Each row was made from one path, in order. Every step used is in the known rows, and no mark comes twice. Write each row's path.
In the rows, 128 means zero.
Known rows:
vototi > dizivo > siti: [123 138 112 122 164 116  94 127 134 145 128 144 116 175 158 129 129  77
 119 130 121 143 119  65 185 111 148 136 140 130 110 126 118 120 102 136
 132 104 141 120 108 136 140 120 135 147 119 106 132]
labu > vototi > dizivo > siti: [108 111 114 125 167  82  83 130 139 124 141 143 131 156 184 137 117  87
 130 124 123 137 109  69 174 120 159 133 134 137 109 123 121 126 124 126
 126 115 130 120 109 142 132 122 138 153 125 109 149]
velam > vikun > kisu > lovuz: [130 106 102 141 144 101 125 127 116 149 139 129 138 151 163 138 133 139
 147  58 111 154  97  31 170 133 131 157 113 115 115 137 124 134 111 142
 139 136 122 116 118 144 134 126 147 126 113 126 130]
siti > labu > vototi > dizivo: [123 119 125 112 143  84  76 120 157 126 136 133 127 143 185 141 116 139
 131 114 105 155 101  77 167 130 143 140 133 160 147 128 114 129  95 132
 119 132 129 128 124 140 128 121 138 142 138 114 152]
dizivo > siti > velam > vikun: [123 119 121 152 173  70 102 129 129 158 126 133 126 166 139 145 150 123
 183  79 124 144 111  82 177 151 164 140 119 124 117 109 127 130 117 143
 141 125 139 129 118 144 128 125 145 132 129 111 123]
vikun > velam > lovuz: [115 111 156 114 120 109  92 133 152 160 123 128 166 169 153 135 138 126
 100 132 111 151  97  92 173 120 148 151 113 135 152 129 106 130 148 147
 137 132 112 122 146 159 115 130 143 139 134 134 136]
velam > siti > kisu: [111 102 164 131 161  99 107 112 143 155 132 128 131 167 171 142 147 160
 114 117 119 140 103  96 169 157 139 149 111 125 120 150 118 127 123 141
 140 141 119 125 133 145 128 122 145 138  94 113 124]
vototi > labu: [128 116 128 121 132 138 108 127 121 141 135 146 147 150 167 138 130 114
 113 108 118 154  99  63 181 136 142 139 131 114 150 127 115 122  98 145
 122 122 115 118 128 135 122 118 139 144 133 119 122]
velam > vikun: [119 115 114 139 176 118 123 126 133 150 131 130 143 148 151 139 130 144
 139  60 112 157  97  89 173 127 138 153 122 129 106 109 122 141 121 144
 138 133 130 119 129 146 122 126 146 130 143 124 130]
lovuz > kisu > vikun > velam > siti: [124 117 157 127 169 155 109 115 137 159 123 125 147 169 170 141 146 142
 101 105 119 146  94 125 175 122 145 145 112 125 155 116 116 132 127 143
 136 130 123 132 126 169 119 118 145 125  70 121 148]
lovuz > kisu: [128 118 131  95 165 143 102 126 144 142 127 136 147 148 150 126 140 150
 103 103 108 149 104  83 174 131 138 135 120 123 124 108 109 127 110 140
 136 121 122 120 146 140 121 114 141 134  33 113 157]
dizivo > siti > fofis: [117 119 137 155 165 121  91 125 135 150 126 132 114 169 143 107 150 119
 147 126 118 138 108  59 169 151 174 130 141 101 128 115 125 129  98 138
 123  94 146 111 119 141 130 119 143 128 101 124 123]
velam > vikun > kisu > dadeb: [121 115  97 136 152 105 127 122 116 152 137 130 126 156 164 146 137 145
 152  60 109 155  90  55 178 119 133 154 108 118 136 145 122 140 127 141
 133 146 123 121 110 152 124 131 146 126 137 126 127]
vototi > dizivo > siti > velam > vikun > kisu > kuza: [136 132  98 137 168  78 102 126 123 151 132 145 121 187 174 148 131  89
 163 108 119 153 114  45 189 128 161 139 124 129 140 147 128 124 100 137
 138 123 139 130 103 149 144 125 136 140 147 110 126]
vototi > dizivo > siti > labu: [129 144 119 122 142 104  85 122 146 144 127 139 102 171 155 126 133  94
 135 127 116 150 117  69 181 117 145 137 144 145 129 129 118 120  77 136
 125 108 145 122 111 132 139 122 135 145 123 105 134]
kuza > kisu > vikun > velam > lovuz: [117 117 170 158 111  97 102 131 143 158 116 125 155 163 173 126 127 137
  97 111 112 146  84 117 183 108 152 163 119 128 184 133 106 122 152 146
 130 136 113 131 132 163 119 117 140 130  89 145 126]
rugati > kisu: [103 130 152 103 156  93  99 122 149 153 134 133 140 160 159 125 131 166
 105  94 114 154  93  70 179 141 141 138  97 121 140 125 119 120 111 143
 141 125 122 112 136 144 123 108 141 135  80 132 136]
kisu > vikun > velam > lovuz: [111 109 162 148 135 130 101 129 136 155 122 125 149 171 167 127 130 136
 108 106 116 150  83 116 177 112 151 154 122 123 166 116 115 132 150 146
 133 121 123 128 111 173 116 124 143 123 145 144 130]
labu > vototi > dizivo: [115 111 110 116 178  91  89 129 142 123 142 142 151 150 192 139 107 110
 108 116 114 143 103  71 173 121 148 140 130 137 112 125 112 130 129 128
 128 125 123 122 119 149 130 118 139 150 141 116 156]
kisu > lovuz: [122 114 126 116 137 111 102 127 144 144 127 130 143 131 151 100 135 136
 111  92 113 152 106  35 164 139 135 143 133 124 106 120 122 127 102 139
 141 113 115 114 134 137 130 121 143 115 100 119 145]
kisu > rugati: [114 115 143  96 162  92 105 119 147 131 123 139 138 123 148 128 150 133
 112 118 105 152  99  84 179 117 144 142 133 128 129 112 134 132 112 140
 133 117 120 111 122 147 120 141 141 114  97 122 141]
fofis > siti > velam > vikun: [139  95 160 128 192  83 104 120 123 164 131 149 154 159 152 145 143 158
 176  65 110 123 107 120 184 164 172 147 132 125 145 121 122 144 118 146
 136 138 108 143 142 163 125 123 136 137 166 144 119]
vikun > velam: [123 121 138 108 155 133  97 118 142 161 122 125 169 165 155 150 141 123
  93 105 114 153  98  84 176 119 147 149 112 133 143 123 115 126 130 148
 131 129 116 120 151 160 120 130 145 133 145 125 135]
siti > velam: [132 119 136 122 179  66  92 127 137 150 123 138 160 161 155 141 132 163
 140  95 110 149 104  80 177 163 151 142 111 126 134 118 113 126 124 146
 141 132 129 136 143 153 123 118 142 133 137 123 137]
kuza > kisu > siti > dizivo: [109 121 150 151 138 112 102 126 134 155 122 133 149 159 165 115 139 167
 112 114 104 148 111  73 189 110 156 151 125 120 119 121 122 117 122 137
 124 132 105 123 138 126 118 116 134 124  64 135 128]
zunuv > kisu > siti > labu > vototi: [113 116 147 126 154  97  78 117 156 128 132 137 129 150 171 131 153 166
 131 124 111 137 104 110 180 137 135 143 141 132 158 116 124 121 107 131
 115 122  88 121 127 141 119 116 139 126  74 123 141]
kuza > kisu > siti: [123 125 145 154 134 112 106 125 138 144 122 145 145 157 167 117 144 145
 100 109 111 146 106  87 180 108 143 155 132 116 142 117 119 118 115 139
 127 130 102 124 137 135 121 113 136 125  56 120 128]
rugati > kisu > siti > labu > vototi > dizivo: [111 132 149 111 149 110  88 113 147 141 141 147 126 161 189 126 136 178
 118 104 115 151 103  74 178 122 149 139 109 133 152 117 131 122  88 130
 128 133 113 122 106 143 126 107 137 133  84 118 146]
dizivo > siti > velam: [120 122 136 137 163  58  86 130 135 150 124 136 127 172 140 137 148 118
 163 102 123 143 113  71 178 156 166 133 121 123 121 113 124 120 115 142
 137 117 136 127 124 142 129 123 142 133 115 111 127]
fofis > siti: [121  96 168 117 168 100  95 122 134 148 132 146 141 161 150 127 142 132
 134  96 109 123 107 103 180 142 162 140 145 121 140 123 121 135 111 143
 128 114 103 127 143 152 126 122 133 137 134 147 121]
lovuz > kisu > vikun > velam: [126 117 146 118 167 167 106 118 133 154 121 127 153 161 160 135 143 145
 102  91 114 151  88 112 179 115 147 145 115 122 156 104 115 128 120 143
 134 124 123 129 129 167 119 117 144 121  64 125 153]
rugati > kisu > lovuz: [107 126 150  97 138 103 101 121 152 155 136 131 141 141 161 101 137 168
 107  86 116 153  96  39 172 146 141 138  99 120 127 128 127 121  97 140
 148 122 112 109 129 140 130 109 143 122  63 129 144]
dizivo > siti: [107 120 132 136 148  90  93 131 142 145 126 132 110 166 137 126 146  96
 142 109 123 142 110  65 173 129 152 132 133 120 115 114 125 120 111 141
 128 104 134 112 121 133 129 124 142 132  98 114 125]
fofis > siti > labu > vototi > dizivo: [129  97 164 109 154  85  76 115 146 137 138 148 127 152 175 136 127 135
 154 105 105 126 106 106 176 140 168 139 150 149 163 131 121 139  93 134
 116 126 108 134 135 152 129 123 131 147 151 140 135]
kisu > siti: [117 120 132 141 163 133 106 124 129 137 127 149 137 164 163 120 150 150
 112 105 115 150 111  77 175 113 139 143 140 110 113  96 130 125 106 137
 128 118 112 119 115 140 120 119 139 115 102 114 132]
dizivo > siti > labu > vototi: [106 109 132 138 128  68  73 124 154 133 129 125 100 153 156 133 140 112
 167 110 119 146 107  72 163 139 159 131 131 144 135 115 128 124  99 134
 118 116 133 118 117 133 127 127 143 134 104 110 138]
labu > vototi > dizivo > siti > velam: [118 112 115 128 179  63  80 130 136 130 141 145 142 158 186 148 118  98
 142 118 122 135 111  69 177 134 164 133 127 139 114 126 120 127 129 127
 131 124 130 129 110 148 133 120 138 153 139 108 150]

Which path is each row?
[120 122 154 119 133  80 105 123 151 141 117 137 147 122 155 123 143 134
 102 116 102 148  97  94 184 112 146 154 125 131 153 132 123 123 122 142
 129 131 110 117 141 141 121 131 138 125  53 122 135]
kuza > kisu > rugati
[123 127 124 100 165 126  98 112 129 150 130 146 113 153 156 138 150  98
 124 127 117 142 111  65 190 112 157 139 136 127 120 136 129 119  86 130
 132 115 138 119 101 135 141 132 135 140  78 102 133]
vototi > dizivo > siti > kisu > rugati
[137 118 109 137 173  76 113 123 114 161 132 136 149 162 165 157 138 171
 173  61 109 155  96  67 184 154 148 152  97 123 150 141 118 136 129 145
 143 156 126 139 119 162 123 125 145 128 153 125 130]
siti > velam > vikun > kisu > dadeb
[135  98 170 120 183  76  91 123 130 155 130 152 154 165 153 137 143 153
 158  90 108 120 110 109 184 168 173 139 133 123 152 125 118 135 115 145
 135 125 105 142 148 159 125 121 134 137 149 146 122]
fofis > siti > velam
[113 123 145 126 171 114  93 123 145 138 127 141 139 163 154 122 155 152
 109 125 114 133 107 106 188 131 128 144 143 111 136 115 123 119 118 136
 124 112  89 115 129 139 120 113 137 124  71 122 132]
zunuv > kisu > siti
[120 117 140 108 173 169 102 122 130 150 128 136 149 159 156 116 150 178
 118 112 105 148 115  72 181 117 153 132 124 114  97  96 123 125 101 132
 130 123 114 122 131 130 116 117 138 120  27 120 156]
lovuz > kisu > siti > dizivo
[120 105 158 116 117 137 101 141 148 140 130 148 143 159 159 105 145 158
 112 140 108 149 108  94 170 121 141 139 130 117 133 106 110 133 132 135
 140 123 108 121 129 139 114 115 137 132  24 121 152]
velam > lovuz > kisu > siti
[115 112 114 136 179 105  82 127 138 130 141 143 132 157 186 129 119  97
 132 134 119 133 107  64 173 135 173 132 137 122 118 124 121 131 115 125
 123 111 138 119 107 147 134 117 139 149 128 119 148]
labu > vototi > dizivo > siti > fofis
[111 102 124 129 167 116  86 115 129 142 140 134 137 162 190 153 126  98
 127 108 126 135  94  84 178 112 170 142 123 134 140 130 125 123 124 126
 124 128 131 128  98 159 134 124 142 147 125 117 144]
labu > vototi > dizivo > siti > kisu > vikun > velam
[128 118 140 157 180 168 101 120 126 145 126 151 141 167 167 100 153 171
 117 119 109 143 109  73 171 133 161 141 147  88 126  99 131 132  92 135
 121 107 123 119 113 146 121 114 141 112 105 127 129]
kisu > siti > fofis
[117 116 153 135 148  63  87 118 163 133 136 129 118 161 197 144 123 131
 130 138 116 145 111  97 164 145 137 145 125 160 135 144 115 136 115 135
 128 141 123 130 123 149 128 123 142 145 144 108 141]
velam > siti > labu > vototi > dizivo
[118  80 169 100 159 111  96 105 140 156 131 142 132 156 160 130 151 147
 148  93 106 133  97  88 179 149 179 137 136 122 170 142 137 131  94 138
 128 123  94 129 145 155 132 127 133 126 111 143 120]
fofis > siti > kisu > kuza
[115 122 153 162 138  96 107 128 138 145 119 128 136 152 167 120 124 140
 105  92 110 149  86 106 184 115 144 157 127 121 165 125 112 120 131 144
 129 126 122 126 127 151 123 111 138 125  80 137 126]
kuza > kisu > vikun
[ 99 122 180 123 135 104 100 124 144 162 131 126 144 174 170 126 132 165
 101  95 119 151  78 101 182 124 152 145  91 122 177 125 121 125 135 144
 143 128 118 120 113 168 118 110 142 128 102 149 131]
rugati > kisu > vikun > velam > lovuz
[122 117 147  88 116 145  95 127 152 166 123 127 163 155 155 122 150 139
 103 134 110 151  96 103 176 112 149 143 104 139 173 132 106 137 150 143
 138 141 108 125 143 166 109 130 143 135  85 129 153]
vikun > velam > lovuz > kisu > dadeb
[118  76 197 117 143 127  96 111 125 169 131 138 142 168 158 136 151 157
 140  94 112 121  88 131 185 136 180 151 133 115 179 137 123 133 123 141
 129 129 101 137 126 170 124 124 135 135 109 160 116]
fofis > siti > kisu > vikun > velam > lovuz
[108 116 161 123 159 112  98 117 145 172 124 109 166 183 167 151 142 137
 108 128 114 141 109  88 180 132 156 149 100 142 115 142 119 131 145 147
 135 140 115 125 148 155 119 133 146 136 164 135 129]
vikun > velam > siti > dizivo
[129 119 133 113 168 173 107 121 134 143 128 148 144 154 158 120 156 159
 107 106 112 148 112  90 173 117 140 136 129 112 118  92 120 126 100 135
 132 123 111 123 128 138 118 114 139 120  18 106 154]
lovuz > kisu > siti
[123 124 174 177 141 114 107 117 136 165 115 123 153 171 183 122 137 146
 100 116 114 138  86 116 180 130 162 163 115 119 184 142 112 128 139 147
 125 134 122 132 133 173 122 114 143 126 106 143 119]
kuza > kisu > vikun > velam > siti > fofis
[118 115 169 170 176 140 107 115 131 162 119 121 145 184 181 133 140 143
 111 109 120 142  88 118 175 135 161 154 122 114 162 125 123 137 134 146
 129 124 132 131 111 185 121 122 148 117 167 140 123]
kisu > vikun > velam > siti > fofis
[127 107 121 121 124  82 104 128 122 138 137 132 139 159 164 123 134 134
 120  97 109 152  99   4 169 143 131 149 115 105 118 152 119 117 105 141
 137 119 113 111 125 139 138 122 143 124  87 126 135]
vikun > kisu > lovuz
[125 122 138 143 142 128  94 116 142 138 124 143 121 160 162 124 153 170
 133 103 109 157 111  82 168 118 139 143 141 128 137  99 130 125  83 138
 120 121 115 126 115 134 119 122 139 113 104 110 135]
kisu > siti > labu
[121 115 161 158 175 109 104 121 147 150 128 130 135 175 174 116 141 152
 120 142 113 133 108  92 166 169 153 142 128 112 125 139 116 140 121 143
 133 120 133 120 131 156 125 116 146 133 133 126 124]
velam > siti > fofis
[142  94 156 132 181  69 107 121 113 160 136 150 150 173 157 156 143 157
 183  65 107 122 105 100 185 165 171 150 122 117 152 136 121 139 118 145
 137 139 106 143 137 163 129 124 136 140 156 147 114]
fofis > siti > velam > vikun > kisu
[137  93 184 105 152  75  88 132 138 157 131 153 156 165 152 125 144 163
 159 112 106 120 110 123 181 166 178 139 131 126 165 124 108 140 129 142
 142 127 100 142 150 161 121 118 131 145  95 146 134]
fofis > siti > velam > lovuz > kisu
[118 119 114 115 136  88 103 124 123 143 134 133 123 163 164 134 139 142
 127 103 107 156  93  36 180 127 133 143 105 113 149 160 115 125 123 141
 128 133 117 118 113 153 125 126 142 127 113 128 131]
vikun > kisu > dadeb
[108 100 167 148 163 104 113 109 136 156 131 125 123 170 179 138 144 161
 121 103 122 142  94 109 172 149 141 151 115 122 135 144 123 128 127 140
 137 139 125 130 113 159 127 120 145 128 103 121 121]
velam > siti > kisu > vikun
[125 106 162 128 126 161  99 139 145 145 129 148 143 161 161  89 147 171
 115 151 105 143 107  94 169 134 156 136 135 104 143 105 109 138 121 134
 136 116 118 122 127 143 113 112 138 131  27 127 151]
velam > lovuz > kisu > siti > fofis
[125 109 104 142 158  95 126 126 116 148 138 132 137 164 161 156 129 143
 148  60 110 155  93  57 176 131 132 157 110 115 119 135 118 131 120 145
 134 138 127 118 122 144 129 126 145 135 131 126 124]
velam > vikun > kisu
[105 112 171 156 167 117 106 116 132 163 122 111 148 183 175 142 135 145
 115 105 118 146  93 110 184 121 156 152 114 129 138 126 126 131 147 145
 132 130 126 130 113 170 118 128 145 118 170 146 126]
kisu > vikun > velam > siti > dizivo
[113 125 138 138 126  83  81 123 153 143 123 126  94 162 138 129 148 112
 160 110 117 152 110  72 168 139 151 132 135 140 139 115 124 120  85 141
 121 108 138 117 125 129 128 126 142 129  95 113 127]
dizivo > siti > labu
[105 130 159 118 160 113 102 119 138 150 136 145 137 168 166 117 147 181
 102  98 119 150 102  74 178 125 143 137 107 109 137 109 132 120 101 137
 138 123 108 114 114 140 121 106 139 122  66 125 135]
rugati > kisu > siti
[115 105 159 125 122 120 102 142 146 140 127 137 135 158 161 103 129 156
 112 123 109 149  93 111 174 126 142 142 126 122 150 111 104 134 142 139
 141 119 124 124 119 149 115 114 139 132  45 132 152]
velam > lovuz > kisu > vikun
[107 123 141 103 163  85  87 124 171 134 122 125 135 155 160 119 139 124
 118 132 108 149  96  88 185 145 138 134 134 129 168 140 127 124 120 141
 127 110  92 112 150 149 124 120 138 120 100 133 135]
zunuv > kisu > kuza
[107 104 123 132 170 104  88 120 130 131 142 139 123 156 191 142 122 106
 133 107 125 136  97  76 178 119 165 139 130 127 128 126 124 123 119 123
 125 122 133 126  93 150 135 119 139 146 110 116 144]
labu > vototi > dizivo > siti > kisu > vikun
[112 106 131 127 153  54  77 140 143 132 141 146 140 160 185 136 116  99
 145 138 121 133 111  77 175 135 168 135 128 139 125 128 113 129 142 127
 134 127 128 129 109 149 131 121 137 158 131 115 150]
labu > vototi > dizivo > siti > velam > lovuz
[128 120 161 157 123  86  98 136 140 153 121 150 156 161 170 117 144 164
 119 120 109 145 108 100 183 127 153 156 123 119 158 122 112 119 136 140
 136 140 102 136 137 141 119 112 135 129  62 122 128]
kuza > kisu > siti > velam > lovuz
